What can hang from each mark
q_134: q_114 q_578 q_685 q_700
q_578: q_133 q_258 q_714
q_258: q_114 q_578 q_700
q_396: q_400 q_699
q_685: q_258
q_133: q_578
q_400: q_114
q_114: q_134 q_258
q_700: q_258
q_699: q_114 q_396
q_814: q_133 q_714
q_714: q_578

Every row comes from one small tree of marks. The marks that hang from a mark follow it in brackets, in the order of their numbers. Every link used is in the known rows. Which tree was each row made from?
Known rows
q_396(q_400(q_114)): -128  -105  -103  71  52  -97  25  95  101  49  68  97  145  294  -43  131  203  -201  20  60  312  -134  232  -224  16  236  214  282  14  38  -69  -195  53  230
q_700(q_258(q_114(q_134(q_685)) q_578(q_133 q_714))): 174  213  68  269  414  -4  -211  -101  -135  169  144  128  4  368  11  142  9  -246  -268  -66  550  88  257  -247  280  -140  -208  -3  158  188  -425  -46  240  69
q_400(q_114(q_134(q_578(q_133 q_714) q_685) q_258(q_700))): 25  119  211  353  75  -52  -158  103  117  35  113  326  -36  339  78  73  246  -216  -236  13  572  26  417  -355  345  -16  -42  118  155  251  -136  -274  125  135
q_578(q_133 q_258(q_114(q_134) q_700) q_714): 128  197  -74  104  439  45  -141  -80  -183  304  125  -86  -51  283  163  95  3  -373  -264  -114  471  201  173  -303  125  -348  -327  -40  147  54  -447  -126  240  20
q_396(q_400 q_699(q_114(q_258(q_578(q_714) q_700)))): -151  224  -159  149  71  -107  -227  110  154  5  108  228  232  392  -4  225  243  -186  -72  142  327  -199  155  -198  102  -45  196  190  -10  122  -382  -220  -39  231
q_133(q_578(q_258(q_700) q_714)): 144  -59  -143  -141  421  100  -86  -55  -243  321  218  -265  -38  138  53  -183  12  -295  -293  -52  368  48  119  -130  10  -54  -224  -83  153  -176  -305  -83  207  -25
q_700(q_258): 16  -80  -75  52  325  9  -29  37  -45  84  97  103  82  232  -43  -26  9  -182  -197  -38  442  -116  317  -23  -35  121  -39  101  119  20  -270  51  158  144
q_258(q_114(q_134) q_578(q_133 q_714) q_700): 132  277  -81  249  459  -8  -151  -147  -209  225  79  23  50  420  73  137  108  -314  -327  -19  468  209  159  -359  290  -311  -367  75  147  157  -406  -116  278  82
q_258(q_578): -2  -81  -132  69  371  -3  9  -38  -109  143  87  -30  94  305  -86  -76  102  -170  -241  25  392  18  231  -129  93  270  -156  176  84  25  -240  148  233  133
q_134(q_114): -42  -160  -68  97  266  17  69  44  -25  103  108  1  3  187  -120  39  56  -187  -114  -19  410  -34  301  -135  139  42  -89  163  51  62  -213  71  149  140
q_685(q_258(q_114 q_700)): -32  39  -92  -23  269  -9  14  -147  -39  103  104  47  94  144  47  105  48  -200  -389  -7  445  103  373  -215  370  -232  -192  103  97  6  -226  -130  170  168
q_814(q_714(q_578)): -36  -154  -123  -54  411  -35  60  128  -170  234  -62  -136  8  166  -269  -71  -8  -332  -125  -69  122  -57  262  -47  -250  115  -176  135  133  -6  -139  131  125  37
q_578(q_133 q_258(q_114(q_134(q_685)) q_700) q_714): 160  192  19  112  420  34  -153  -101  -173  273  176  -41  -77  272  71  102  -12  -365  -249  -127  506  216  209  -333  265  -333  -300  -31  124  104  -446  -145  250  17
q_814(q_133(q_578(q_258(q_114(q_134(q_685)) q_700))) q_714): 12  -125  -100  -197  412  -12  -49  82  -310  345  162  -252  -55  134  -98  -49  4  -318  -148  -137  290  90  136  -229  104  -231  -318  -4  114  -66  -140  -220  233  93
q_133(q_578(q_258(q_114(q_134(q_685)) q_700) q_714)): 185  28  -22  -62  383  61  -122  -39  -201  256  296  -110  0  231  55  -36  23  -337  -246  -76  460  122  175  -268  261  -233  -253  -3  145  -63  -325  -241  274  10
q_685(q_258(q_114(q_134(q_578(q_133))) q_700)): -55  111  25  142  214  -52  -59  -110  19  93  141  98  -60  264  169  110  96  -194  -468  -15  586  158  511  -335  439  -252  -148  54  138  72  -199  -176  233  145
q_133(q_578(q_258(q_114(q_134) q_700) q_714)): 154  35  -111  -64  400  66  -105  -21  -217  279  230  -156  36  241  146  -44  40  -345  -259  -60  428  108  132  -238  122  -246  -282  -15  164  -113  -321  -228  265  14
q_114(q_134(q_578(q_133 q_714) q_685 q_700) q_258): 127  75  282  426  50  -32  -148  155  134  25  155  186  -144  302  11  -69  171  -169  -381  -28  693  21  554  -333  316  -2  -53  12  193  280  -237  -49  172  38
q_700(q_258(q_578(q_133 q_714))): 129  110  -57  177  455  41  -172  -121  -175  242  60  -34  -50  259  -7  -28  -6  -204  -325  -36  450  7  202  -101  21  56  -168  -89  163  75  -413  127  174  30
q_133(q_578(q_258(q_114(q_134(q_685 q_700))) q_714)): 176  -59  48  -13  291  62  -104  26  -143  224  246  -151  -41  171  40  -67  18  -287  -264  -91  520  97  269  -272  262  -176  -145  -41  158  -53  -293  -166  256  -10
q_714(q_578(q_133 q_258(q_114 q_700))): 27  55  -81  -69  505  14  -29  -194  -239  249  39  -174  -105  143  22  141  7  -465  -279  -153  401  134  259  -182  21  -305  -303  -11  121  -104  -281  -46  124  53
q_114(q_258(q_700)): 39  0  -72  131  218  -31  -3  50  15  39  115  143  154  265  17  -13  174  -227  -254  22  428  -64  257  -128  83  9  -239  183  96  77  -213  -63  108  175
q_699(q_114(q_134) q_396(q_400)): -319  120  -262  92  -53  -172  -128  321  253  -103  312  124  200  517  -156  169  184  -94  129  119  307  -328  269  -226  -38  151  329  464  -23  45  -317  -190  62  197
q_134(q_578(q_258) q_700): 59  -170  93  -10  203  10  -6  -27  -34  128  133  -20  -104  99  -9  -81  44  -143  -405  -110  662  66  606  -219  203  23  72  -51  168  -22  -228  41  209  78
q_396(q_400(q_114(q_134)) q_699): -356  -83  -81  97  -20  -112  -53  251  242  -55  27  321  247  416  63  163  288  -185  148  127  312  -179  222  -215  6  261  388  399  -37  101  -33  -252  64  329
q_258(q_114(q_134) q_700): 5  62  -98  113  310  -47  9  31  -54  58  123  182  200  382  28  131  130  -292  -181  -17  460  75  286  -274  225  -244  -226  281  91  100  -250  -197  257  213
q_714(q_578(q_133 q_258(q_114(q_134(q_685)) q_700))): 36  77  45  -3  432  -22  -84  -97  -159  166  110  -50  -90  239  23  159  29  -459  -236  -140  458  160  301  -271  157  -284  -284  65  120  -15  -260  -111  196  63
q_258(q_114(q_134(q_685)) q_578(q_133) q_700): 63  167  17  204  394  -93  -108  -149  -150  115  164  118  49  432  -14  177  133  -275  -283  -26  546  198  244  -379  494  -240  -295  196  81  161  -323  -146  292  179
q_685(q_258): -109  -123  -94  -3  208  24  35  24  47  104  88  -52  25  140  22  -101  42  -122  -334  29  380  -5  362  -105  133  208  -76  114  88  -13  -157  91  172  110

Write each row's tree
73  8  -107  53  434  105  -79  -44  -171  360  84  -259  -167  168  46  -126  -46  -296  -237  -101  381  77  170  -124  -111  78  -202  -106  120  -12  -403  145  174  -47 : q_578(q_133 q_258 q_714)
129  -5  240  205  189  17  -143  62  -5  156  184  14  -219  234  7  -83  37  -195  -369  -106  691  143  551  -349  292  -21  10  -73  187  146  -308  1  273  -17 : q_114(q_134(q_578(q_133 q_258 q_714) q_685 q_700))
99  -57  33  85  280  -22  -82  -55  -64  59  45  94  92  183  -51  22  55  -116  -375  -32  572  -25  395  -146  190  -22  -27  22  169  44  -300  49  184  147 : q_134(q_700(q_258(q_578)))
78  85  36  159  324  28  -139  13  -77  228  170  -3  -136  325  132  -72  61  -259  -346  -76  564  145  385  -297  88  -42  -144  -39  185  77  -331  -36  280  7 : q_114(q_134(q_578(q_133 q_258(q_700) q_714)))
138  78  7  68  408  64  -110  -150  -182  316  158  -124  -236  176  43  -91  -2  -260  -405  -107  549  149  404  -229  115  -89  -133  -169  178  12  -376  23  199  -25 : q_134(q_578(q_133 q_258(q_700) q_714))
7  28  -100  163  345  -49  -22  -1  -75  89  119  108  179  443  32  99  139  -233  -205  6  459  84  239  -262  232  32  -233  260  99  103  -257  -31  301  180 : q_258(q_114(q_134) q_578)
-6  -36  -39  -160  455  -7  -35  75  -281  279  -2  -151  -43  101  -178  90  -24  -434  -137  -190  242  121  242  -233  -27  -289  -350  32  137  29  -143  -123  181  82 : q_814(q_133 q_714(q_578(q_258(q_114(q_134(q_685)) q_700))))
-88  -36  5  254  83  -79  -68  188  141  -29  42  285  223  408  151  70  308  -173  -132  84  423  -54  211  -248  146  262  -115  295  123  141  -78  -146  171  229 : q_400(q_114(q_134 q_258(q_578)))
-183  -30  -45  118  68  -59  -70  277  219  -38  185  118  79  340  -26  27  93  -118  -156  66  413  -104  404  -221  248  134  71  278  44  84  -257  -60  194  146 : q_699(q_114(q_134(q_685(q_258))))
7  -58  -93  2  323  3  1  56  -49  148  164  24  106  299  115  64  43  -284  -137  -86  462  78  263  -211  85  -22  -194  154  94  4  -288  -59  272  135 : q_578(q_258(q_114(q_134)))
2  44  171  253  170  17  -119  65  73  127  181  49  -207  284  26  -116  49  -141  -398  -6  566  101  536  -296  316  157  -16  3  155  177  -217  28  259  0 : q_114(q_134(q_578(q_133 q_714) q_685(q_258)))
113  83  183  305  226  -9  -75  -1  -30  110  135  105  -134  292  -67  61  70  -227  -321  -87  671  127  564  -368  416  -219  -31  46  150  220  -284  -101  235  65 : q_258(q_114(q_134(q_578(q_133 q_714) q_685 q_700)))
-120  -44  29  129  23  -129  -83  94  131  92  156  100  -36  365  155  150  206  -207  -76  -2  491  -27  345  -352  78  189  226  138  74  44  -98  -243  134  172 : q_396(q_400(q_114(q_134(q_578(q_133 q_258)))))
168  40  221  280  231  39  -147  -115  -60  168  74  44  -290  52  -57  100  -26  -135  -426  -120  721  31  621  -245  325  -342  67  -262  214  153  -363  7  98  10 : q_134(q_114 q_578(q_133 q_714) q_700(q_258))
-59  75  194  216  101  -20  -139  22  99  87  104  201  -111  246  67  41  145  -158  -330  20  539  114  506  -379  447  -12  55  64  158  171  -119  -227  196  97 : q_400(q_114(q_134(q_578(q_133 q_714) q_685(q_258(q_700)))))
208  3  235  269  123  -5  -116  -36  22  36  119  122  -18  112  -166  107  106  -130  -328  -28  600  44  389  -299  535  -152  -150  -5  130  240  -308  -6  115  74 : q_134(q_114(q_258(q_578(q_714))) q_685 q_700)
46  -87  -192  -166  450  171  -59  -18  -303  367  129  -392  -120  53  18  -222  26  -316  -266  -85  342  39  99  -119  -97  -66  -275  -115  129  -160  -198  -65  169  8 : q_814(q_133(q_578(q_258(q_700) q_714)))
138  59  148  94  210  22  -93  -175  -51  111  97  15  -6  73  -111  70  11  -130  -492  -34  564  168  464  -322  611  -177  -97  -35  140  132  -302  -28  199  64 : q_134(q_685(q_258(q_114 q_578(q_714))) q_700)
-263  13  -60  91  -29  -132  -80  107  216  -67  26  366  262  308  62  227  325  -197  41  121  342  -199  208  -184  107  68  272  300  -30  101  -71  -339  -64  349 : q_396(q_400(q_114(q_258(q_700))) q_699)
101  45  -70  78  424  -21  -80  -146  -143  122  108  132  139  282  -18  146  26  -201  -270  -53  504  5  283  -124  207  -74  -159  59  129  45  -345  -15  194  175 : q_700(q_258(q_114 q_578))
-258  114  -89  152  -166  -198  -157  270  283  -148  309  182  89  438  -171  183  203  -29  -60  87  525  -288  556  -331  166  8  487  343  44  71  -293  -240  61  186 : q_699(q_114(q_134(q_578 q_700)) q_396(q_400))
-90  -25  -81  73  301  -12  -46  -137  -49  178  71  -140  -76  198  67  -61  62  -124  -439  43  418  89  286  -167  227  194  -172  24  97  -8  -216  151  197  85 : q_685(q_258(q_578(q_133)))
138  -53  180  196  246  61  -34  -34  -34  141  215  75  -199  147  -248  -7  4  -156  -239  -65  573  51  543  -248  395  11  17  -13  111  194  -268  45  175  20 : q_134(q_114 q_578(q_714) q_685)
